Each row was made from one path, in order. Every step used is in the known rows, and no mark comes twice. Write each row's path.
In the rows, 128 means zero.
Known rows
N E K Q: [139 107  68 217 141 162  99 136 159 154 111 135  97 159  96  97  88 126
 171  98 107 118 153 153 169 102 119 176 134 155  88 110 125 137 129 112
 114 148 127 165 110 118 172 139 138  97 158 121 157 126 118 120]
Z F Q: [118 152 155 131 114 123  62 100 150 107 137 117 133 115  93 176 109 141
 164 120  99  98 124 113 164 114 116 175 121 157 165 137 131 144 129 145
 138 134 116  80 115 158  97 129  95 117  99 129 165 172 113 131]
S G K F: [128  93 183 107 111 163 156 171  88 117 113 199 186 138 161 123 139 128
 101 133 156 149 119 191  95 128 136 106 111 105 113 165 133 145 162 141
 139  87 137  96 118 111  83 178 237 141 113 149 120 103 130 116]
G K F Z: [ 98 115 216  37 104 138 210 204 107 159 104 196 170 110 142 129 106 148
 101 168 157 147 126 187  90 146 108 130 120 128 102 175 121 121 145 141
 185  75 174 123 127 136 128 142 191 154 142 149 106 104 146 168]
B Q K F Z: [ 95 126 193  69 130 113 213 165 116 182 121 144 134 144 134 134  98 128
 104 169 140 165 122 175 127 197  86 125 167 132 111 172 154 126 152 111
 181  71 139 138 146 150 153 119  87 156 141 137  93  80 163 172]
Q E K H: [176 169  68 184 244  98 168 147 161 105  88 153  95 138 110  54 136 140
 168 134 142 160  94 137 116  70 118  90 134 113 145 108 105 125 121 129
  76 208 143 103  99 111 162  94  98  76 148  85 138 139 158 138]
F Q K: [142 146  76 236 141 127 130  53 105 140 120  79 165 137 123 127  88 139
 138 123 116 150 129 136 143 160 120 131 163 102 137 169 149 159 137 100
 150 119 128 101 123 163 128 125  15 132 102 142 145 171 113 156]
E K Q: [126 100  67 192 129 167  92 149 149 147 121 171  89 172 107  98  93 132
 174 142 108 130 158 171 163 105 115 163 135 182  97 119 146 138 150 127
 121 135 128 143 108 121 173 152 127  95 119 135 136 124 137 110]
K Q F: [124 112  75 187 125 133  97 160 128 146 164  95 114 166 144 102  76 152
 144 148 125 132 133 107  92 195 129 130 165 181 117 117 104  93 110 110
 133 128 105 129 147 137 117 173 136 123 104 117 106  73 152  94]
N B Q E K F: [141 105 162 120 158 129 167 157 121 150 130 176 116 213  92  65 150  79
 151 162 137 179 110 151 128 128 104 119 173 122 114 131 150 118 137 121
  88 144 144  63 152 127 139 115 202  96 163 121 101  85 131 153]
B Q F K: [107  99  90 160  91 102 108 113  98  98 170  61 119  55 138 140 131 124
 108 148 109 191 126  54 109 219 119  75 192 129 148 111 199  80 106 145
 122 139  99 176 128 138 137 136 114 140 163 126 114 118 104 128]
E K: [132 136  82 134 166 154 136 108 168 150 127 152 116 138  85  97 129 109
 151 110 132 142 125 140 161  93 138 135  90 127 125 132 165 144 134 127
 104 162 144 133 111 112 164 135 110 127 164 149 141 142 138 141]
K Q: [113  96  80 175 116 143  85 164 114 150 113 149 107 165 127 111  92 168
 148 148 120  95 163 140 132 121 138 144 141 179 102 105 118 114 156  98
 141 109 118 139 115 133 138 158 131 117 103 127 143 120 136 109]
E K S: [ 93 117  83 118 118 137 176 153 111 158 124 151  65 170 109  94 113  83
 115 120 141 124 143  94 123 117 147 177  79 176  99 107 137 127 157  96
 111 154 137 139 141 113 173 129  94 158 171 128  97 115 124 131]
Q K E: [164 145  99 155 151 125 101  64  98 114 160 112 142 140 179  96 154 139
 122 115 120  98 110 147  95 160 159  99 172  54 116 138 100 143 126  88
 105 141 107 132 148 133 134 141  71 113 121 132 159 134 149 167]
G K Z F Q: [114 167 175 144  90 127  92 151 146 108 116 137 154  93 118 175 112 126
 149 115 111 110 146 143 153  82 110 166 137 128 150 157 121 130 110 128
 156 144 101 111 117 167  79 142 148 105  72 162 150 172 104 131]
G K: [147 110 122 101 111 150 133 155  82 130 102 171 158  66 146 133 127 140
 103  97 148 151 141  91 114 107 154 103 113 107 123 150 130 132 148 132
 157 130 157 126  95 120 109 162 168 122 139 147 134 141 128 161]
B Q: [121  91 118  66 110 107 107 132  91 153 143 153 112 125  98 153 138 111
 118 126 121 145 152  52 135 127 155 115 164 154 136 103 180 120 150 121
 140 130 112 151 132 130 122 109  73 127 158  97 116 103 154 131]
B Q F: [121 108 107 105 119 100 107 147 103 151 182 104 112 132 119 128 117 115
 123 129 127 173 129  37 100 197 152 104 184 166 142 121 154  91 101 125
 133 148 101 139 161 136 111 134 111 129 139  93  85  58 170 123]
E K F Q: [126 109 147 203 134 154 123 126 116 143 154 168 160 197  73 101 101 122
 175 160 128 122 126 201 123 127 120 162 159 143 129 158 149 160 131 136
 112 122 151  45 122 131 137 123 133 112 124 124 138 163  81 114]
N F Q B: [162 121 169 145 120 136  96  84 103 117 153  97 146 127  93 133 148 171
 150 138 137  83  98 153 118 126 146 137 125 146 156 101  81 137  83 198
 139  95 198  68 132  98 124  75 127 113 136  85  83 156 115 113]
E K H: [149 156  72 156 232 124 145 146 151 125 103 183  93 133 113  64 131 150
 155 128 146 122  97 145 102  76 137  98 105 128 151  99 132 132 128 135
  79 191 120 135  94 112 158 117  84  76 162 103 137 163 139 106]
F Z: [ 94 136 149  45 124 109 171 156 164 182 100 139 136 122 108 140 111 162
 102 141 151 131 120 131 130 143 119 138  74 164 122 144 115 110 159 141
 177 105 168 156 118 133 149 121 114 194 155 135 124 134 163 154]
N E K F: [130 133 153 152 162 156 180 129 128 165 134 149 141 172  94  85 115 101
 131 123 153 121 116 187 109 140 130 139 137  94  97 142 134 149 111  97
 101 116 136 110 131 115 134 132 191 105 192 130 135  94  95 116]
Z F: [116 184 178  32 135 115  96 115 172 113 130 119 108  87 131 181 137 126
 128 111 124 111 115  93 158 126 124 130  87 129 150 122 124 130 123 129
 130 132  95 130 120 158  88 154 114 118 111 155 143 113 154 131]
B Q E K F: [138 107 157 135 161 125 177 152 127 120 149 166 124 180 104  85 135  88
 146 180 140 188 127 177 120 130 100 125 199 108 103 149 166 136 127 112
  93 148 135  63 141 122 145 112 165  97 158 112  94  60 137 145]
Q B: [147 127 128  59 142 129 115 102 108 144 151 100 165 104 123 125 161 160
 137 150 153 111 112  93 123 123 151  95  95 133 133 105 100 134  84 149
 122  95 169 116 140  94 130  90 121 112 160 104 114 134 119 108]
N K S: [118 136 108 127 110 127 183 113 130 169 143  99  88 174 142 132  91 114
  64 112 146 110 161  68  76 125 155 146  83 152 125  98 116 113 158  94
 128 104 138 155 153 150 172 119 120 183 130  83 115 123 109  96]
Z F Q K S: [ 98 153 111 173  93 113 155 110 100 131 129  91  87 149 144 139  91  84
 125 129 122 125 139  96 140 160 109 185 142 149 125 129 123 137 153  68
 159 119  95 116 147 163 134 128  18 142  98 135 120 132 108 156]
F K: [105 117  88 171 108 115 115  90 106  95 112  85 139  50 136 135 138 144
 100 134 125 133 135 100 114 148 138  81 123  93 134 106 163 106 130 137
 116 122 128 158  92 137 155 140 132 158 166 160 147 182  89 140]
N K S G: [118 123  92 119 108 130 161 113 167 137 115 124 124 177 146 149 140 114
  69  87 137 107 140 110 114 128 159 147  24 154 137 113 129 129 182 130
 128  98 121 164 154 122 136 127 159 218 105 104 133 138 141  61]
N K: [156 153 107 145 157 132 149  63 178 157 147  95 141 143 130 152 106 149
  91 109 137 114 145 100  95 123 152 103  88 108 157 126 139 122 137 130
 125  91 147 150 133 160 161 124 141 150 121  97 166 150 130  92]
G K Q B H: [112  58 164  79 103 156  74 143  76 162 116 129 122 154 143 121 146 178
 154 137 121  29 132 121 139 113 128  97 169 111 109 116  84 118  82 158
 142  81 135 121 115  62 153  82 158 108 162  98 125 147 110 144]
K S G: [105 107  86 115  90 118 140 143 120 130  95 155 118 172 135 144 147 110
  80  99 146 111 125 103 120 121 164 149  28 166 117 104 113 131 194 113
 137 117 110 145 140 102 116 139 134 221 117 122 111 124 144  80]
Z F Q B: [152 133 178  69 118 126  69 105 126 113 173  87 162 100 106 163 151 150
 173 145 113  96 113 107 169 112 114 133 115 141 162 126 101 146  78 170
 125 101 154  87 138 121 106  89 105  95 122 101 125 160  96 108]

Write each row's path
[161  71 128 109  97 165  81 165  92 113 130 150 161 110 157 125 156 168
 155 129 126 105 134 139 148 106 124 115 106 153 117 122  96 140 117 181
 148  92 156 141 125  81 120 129 184  97 107 112 119 142 120 104] : S G K Q B
[100 205 185  66 133 104 113 153 170 122 107 122 126  79 145 175 133 110
 119 112 126  97 133 141 139 109 123 137 102 120 134 128 118 116  98  89
 131 145  72 164 134 158  67 151 148 129  96 186 130 102 144 117] : K Z F
[110 179 211  57 104 120 124 177 166  96  87 162 143  51 171 203 149 105
 106  90 122 121 130 151 142  88 116 128  77  97 142 146 123 126 117 123
 143 149  72 177 121 142  43 171 204 130  70 206 133 122 152 120] : S G K Z F
[ 95  77 171  88 105 138  49 103 110 119 128  91  92 126 146 148 152 170
 160 140 101  14 121 131 165 143  96  92 172 109 124  98 105 110  63 168
 130  86 103 143 115  74 155  77 136 114 162 118 140 153 101 143] : Z F K Q B H
[152  97 106 120 124 142  85 136 105 142 150 113 135 134 132 112 136 169
 167 164 130  89 141 129 144 123 131 119 126 174 111  96  83 134  95 153
 137  88 159 126 131 104 141 105 136  85 128  96 123 122 116 106] : K Q B
[175 101 124 136 133 156  94 101 137 151 174  98 141 145 142 123 126 176
 148 149 121  88 145 131 128 122 114 108 123 154 134  98  98 131  88 157
 130  63 165 146 151 114 157 101 147  89 112  76 133 140 109  79] : N K Q B
[109 182 156 153 121 123  96 127 187 111 121 125 131 119  86 163 113 110
 166 120 107  95 131 170 174  85 102 179 128 130 155 149 145 139 104 125
 126 169  99 119 122 154 101 131 115 107  92 166 152 173 100 109] : E K Z F Q
[117 188 174  71 146 100 135 163 198 104 118 128  82  91 125 148 146  67
 148 123 109 165 143 124 168  94  85 138 163 119 139 134 157 115  96 101
 117 195  84 151 138 150  97 125 125  97  98 173 113  73 156 134] : B Q E K Z F
[117 131 132 143 102 128 155 187 130 127  67 174 188  84 159 153 146 121
  80  93 148 130 142 162 104  71 153 111  82 101 121 156 116 116 141 111
 157 140 113 185 129 119  70 157 229 164  85 189 121 144 137 110] : S G K Z
[153 134 121 216 146  96 154 120 122 103 120  97 167 196 106  83 118 139
 150 178 138 181 133 157 111 133  97 130 213 113 124 153  88 134 126 106
 112 134 165  24 136 149 114  94 155 130 103  95 126 116 111 144] : K F Q E
[148  96 125 118 109 151 124 145 104 107  82 179 182  78 154 156 157 132
 101  84 139 150 130 120 125  91 152 103  63 110 134 161 138 145 175 161
 150 122 145 144  93 104  96 167 188 156 111 149 144 145 146 135] : S G K
[158 113 125 130 124 129  92  94 105 136 161 100 174 134  93 127 145 164
 157 146 136 107 117 105 142 111 141 122 123 144 149 120  95 144  79 152
 124 100 185  85 135 109 132  75 107 111 143  84 126 179  81 103] : F Q B
[167 178 107 180 229 101 132 146 181  75 104 137  91 131 100  73 131 131
 198 129 120 148  92 155 140  76 100 130 147 116 158 122 112 134 111 149
  85 218 128  87  94 126 143  98  89  59 120  85 143 159 144 135] : Z F Q E K H
[ 92 133 196  46 157 137 209 189 165 180 121 182 137 155  99 109 106 131
 124 167 154 132 117 212 119 147  96 144 108 144 104 170 153 126 140 149
 148  97 173 125 133 128 166 126 149 155 161 141 104 106 151 143] : E K F Z
[158 159 112 174 178 123 127  91 196  85 128 109 108 153  90 105 138  94
 187 135 106 179 124 147 186  96  76 159 157 125 143 158 140 145 110 151
  91 199 161  66 113 133 150 104 113 103 117 127 145 134 132 161] : Z F Q E K
[138 123  91 147 138 112 147  91  85 148 126 102 125 108 138 142 118 106
 111 117 116 167 139  87 149 171 132 101 187 110 136 140 184 144 148  87
 153 128 105 157 144 151 132 119   4 112 134 128 114 106 154 169] : B Q K
[142 137 167 129 157 151 170 100 136 156 158 139 156 184 137 122 102 142
  96 161 155 113 131 165  66 152 134 104 131 103 134 139 138 129 135 116
 119  62 145  94 146 156 133 138 197 132 123 109 123 108 108  80] : N K F
[146 126 104 119 146  80 148 131 115 116 125  96 111 142 112 119 149 118
 118 152 126 200 149  49 136 120 122 105 208 123 129 125 134 110 138 110
 124 166 152 104 138 136 130  85 101 125 137  75 112  67 169 170] : B Q E
[139 144  85 163 180 143 144  91 169 167 107 117 119 135  88 103 122  98
 140  57 132 140 119 115 158 108 148 154  95  92 120 127 138 147 109 117
  96 168 155 159 107 108 163 109 124 120 208 125 147 141 111 141] : N E K
[ 95  95 108 168  59 119 145 112 119  83  90 123 102 120 150 153 162 115
  65  99 129 109 115 146 104 163 150 141  47 147 123  79 128 114 187 153
 131 109 123 161 124 106 133 143 154 226 126 129  88 138 138 100] : N F K S G
[110 186 205  56 117 126 120 176 157 106  99 152 136  35 160 172 137 102
 115  97 126 119 135 129 138  85 119 130 107 100 137 142 110 111  98 105
 153 154  84 166 119 154  62 169 181 110  83 200 133 111 140 142] : G K Z F
[144 109 100 158 106 116  74  91  98  75 193  75 144  88 183 100 165 143
 117 130 107 121 102 117  61 192 146  81 181  76 122 107 118  87  84 144
  77 155 102 143 138 125 134 160 161 130 146 130 156 141 107 137] : Q F K E
[101 147 147 116  99 113  89  78 140  70 132  77 120  17 151 180 147 133
 122 125  99 129 128 104 151 153 107  92 113 100 150 107 175 109 117 153
 117 126  89 160  94 157 124 158 132 133 141 179 150 155  94 149] : Z F K
[102 134  81 164 105 119 192 114  77 153 114  98  94 150 155 108 100  96
  83 124 145 139 152  84 115 165 145 145 124 136  99 119 114 131 163  43
 154 114 114 139 148 141 144 132  28 169 126 134 105 108 124 151] : Q K S
[105 134 114 156  98 119 140 112 138 105 102 115 121 153 149 171 135  94
 107  89 111 123 122 139 161 150 115 170  65 147 136 141 133 154 178 118
 155 121  88 132 143 139 102 142  68 189  77 136 132 134 133 110] : Z F Q K S G
[ 87 118 124 118  65 113 127 124 138  78 106 116 112  97 153 171 161 105
  90  99 111 126 126 111 138 140 119 141  47 148 130  98 145 120 178 144
 123 126  81 170 129 117 115 154 142 202 119 150 128 142 113 102] : Z F K S G
[165 111 142  98 113 151  89 142  74  96 156 168 163 100 181 107 169 146
 118 106 129 103 121 120  80 102 177 111 153  64 116 142  92 124 130 145
 107 152 139 123 121 102 120 158 171 104 121 125 181 140 128 171] : G K E
[156 118 119 132 133 117  94  86  75 119 176 126 130 140 167 115 159 119
 129 114 106 119 125 112 108 166 148 103 226  75 120 135 143 134 117 107
 104 150  92 141 155 123 133 127  52  92 125 113 166 114 148 176] : B Q K E
